In the rows, zero is written as 128.
Known rows, with every step that occurs
W, J, Z, Q: [127 114 133 113 148 130 135 153 131 106  91 125 128 177  70 103 106 135
 124 111 128 146  78 136]
H, J, Z: [141 117 138 139 114  97  96 142 126 171  67  93 101 161 197 187 134 178
 123 155 116  64 104 125]
R, Q, Z: [130 137 124  85 127  84 131  53 105  77 113 201 140 115  95 124 141  83
 129 144 132 142 127 126]
R, Q, Z, J: [122 129 130  79 118  96 169  95 156  83 110 158 150 114  27 141 145  73
 128 159 116 220 118 127]
N, J, Z, Q: [125 123 139 123 148 153 152 178 161 108 110 121 123 178  88 161 115 143
 137 128  97 123 136 139]
L, Q: [136 127 124 140 147  84 122 113 121 163 119 200 126 123 192  89 150 143
 115  79 128 116 142 134]
E, R, Q: [125 161 116 126 124 148  92 124  95 106 148 168 141 118  93 141  84  57
 131 121 156 108 142 129]
Z, J, S: [137  99 123 140 132 153 171 170 154 173 155  81 131 119 131 157 152 142
 111 135 111 197  63 114]
Q, L: [ 73 117 139 141 114 173 130 109 105 157 140  99 148 113 172 118 124 116
 123 103 149 193 121 101]
E, R: [139 141 114 139 125 139  75 121 102 172 134 143 143 121 168 140 103 144
 125 133 164 115 120 107]
Q, R, E: [141 148 105 123 105 122 107 122 106 100 126  98 115 125 201 124 150 192
 137 139  83  87 154 125]
Z, Q, R: [140 132 121 119 143 138 134 115 122  91 128 142 153 137  75 100 165 128
 138 122  98  98 124 108]
E, R, Q, L: [ 78 157 127 135 114 195 103 117  86 100 170 133 160 105  98 131  70  34
 134 113 190 173 158 113]
V, J: [125 146 136 134 125 118 149 149 122 168 138 126 108 128 157 103 135 138
 113 121 132  93 124 127]
E, R, Q, Z, J: [139 147 117  87 120 110 123 102 143  93 127 168 165 108  28 154 108  79
 132 180 161 206 134 117]
H, J, W: [120 116 140 163 110 114 119 143 139 172 110  93 111  64 206 180 156 128
 151 145 109  71 112 132]
Z, Q, L: [ 59 120 143 145 142 198 146 105 117  92 135 114 158 125  79  94 120  74
 141  80 142 206 113  99]
R, Q: [109 140 129 120 120 135 137 118 104  97 128 157 125 123  95 129 121  51
 126 101 113 120 129 136]
S, J, Z, Q: [128 103 127 139 160 138 118 119 123 146  83 128 125 175  79 184 108 140
 141 118 105 118 104 177]
L, E, R, Q, Z: [160 162 117 118 144  83  80  57 108  86 125 207 128 106  96 103 114  94
  92 155 186  84 173 125]
L, E, R, Q, Z, J, N: [169 140 126 109 129 105 109 114 166  84 186 152 128 101  30  73 112 113
  88 174 181 151 169 111]
H, J: [120 128 137 141 118 105 120 127 135 177  88  98 110 121 168 158 159 146
 124 129 118  73 144 127]
Z, Q: [107 126 130 134 151 149 134 114 127  98 110 150 137 140  75 105 133  98
 137  89 110 139  95 112]
S, J, V: [138 100 127 159 131 121 141 124 142 211 111 103 121 137 167 187 133 138
 150 116 118 106 159 180]

Rows
[158 153 104 129 129  79 109 118 116 105 130 164 115 121 225  85 161 197
 131 106  94  74 192 145]	L, Q, R, E
[121 114 135 105 110 106 167 111 158  81 130 149 150  58  65 161 139  54
 154 175 112 216  88 132]	R, Q, Z, J, W
[ 89 137 153 142 139 184 151 152 118  92 136 102 130 167  96  95  94 102
 134 118 155 161  89 110]	V, J, Z, Q, L
[138 112 134 133 120 113 157 156 149 169 119 103 122 137 157 104 131 131
 131 107 140 133 135 140]	W, J, V
[141 119 142 158 112 105 136 142 160 172  90  89 108 134 193 161 156 136
 147 130 119  63 151 128]	H, J, V
[117 117 137 148 116 147 158 182 160 173 157 102 120  69 192 175 140 133
 147 138  98 116 155 148]	N, J, W
[145 131 140 128 122 129 142 161 129 155 203 116  97 123 159  57 130 166
 113 125 143  82 123 114]	V, J, N
[150 131 126 148 144 136 162 160 114 169 180 119 104 122 188 115 148 147
 104 130 140  84  85 128]	V, J, S
[129  96 135 120 109 147 149 170 169 156 177  76 127 121 101  99 137 159
 115 129 110 195 100 103]	Z, J, N
[138 112 128 111 121 106 117 158 116 169  96 107 118 164 162 128 111 175
 106 132 136 133  89 137]	W, J, Z
[ 61 139 140 128 109 182 146 109  97  93 154 124 146 110  95 121 106  25
 129  93 142 187 141 123]	R, Q, L
[137 112 140 134 114 115 114 140 143 165 153  90  99 115 166 114 153 176
 122 132 127  65 143 113]	H, J, N
[157 138 122 105 117 108 140 117 168  89 131 154 161 120  52 157 104  67
 156 181 166 195 140 118]	E, R, Q, Z, J, V
[128 153 110 125 132 146 123 117 119  38 120 114 126 137 108 100 145 149
 155 116  76  98 144 123]	Z, Q, R, E
[136  95 127 131 133 132 118 120 125 206 174 107 113 118 140 139 133 179
 122 118 123 106 154 169]	S, J, N
[142  99 123 136 132 114 102 124 109 209  89 110 115 164 172 212 114 180
 124 142 114 108 113 180]	S, J, Z
[145 152 118 114 130 150 141 187 153  49 120  86 110 176 123 157 127 196
 153 154  62  81 184 148]	N, J, Z, Q, R, E
[130 112 131 132 148 141 112 127 116  91  91 142 131 178 107 131 108 128
 137 116 111 131  56 111]	J, Z, Q
[104 145 131 174 129 171  78 113 107 166 151 106 138 104 173  96  99 129
  86 115 202 136 170  98]	Q, L, E, R
[148 143 111 104 132 127 123 159 122  45 102  88 117 173 104  98 118 186
 141 137  95 105 126 146]	W, J, Z, Q, R, E
[160 121 119 105 154  36 118  49 123 144 103 244 140 113 193  85 171 179
 116 121 147 137 139 126]	L, Q, Z
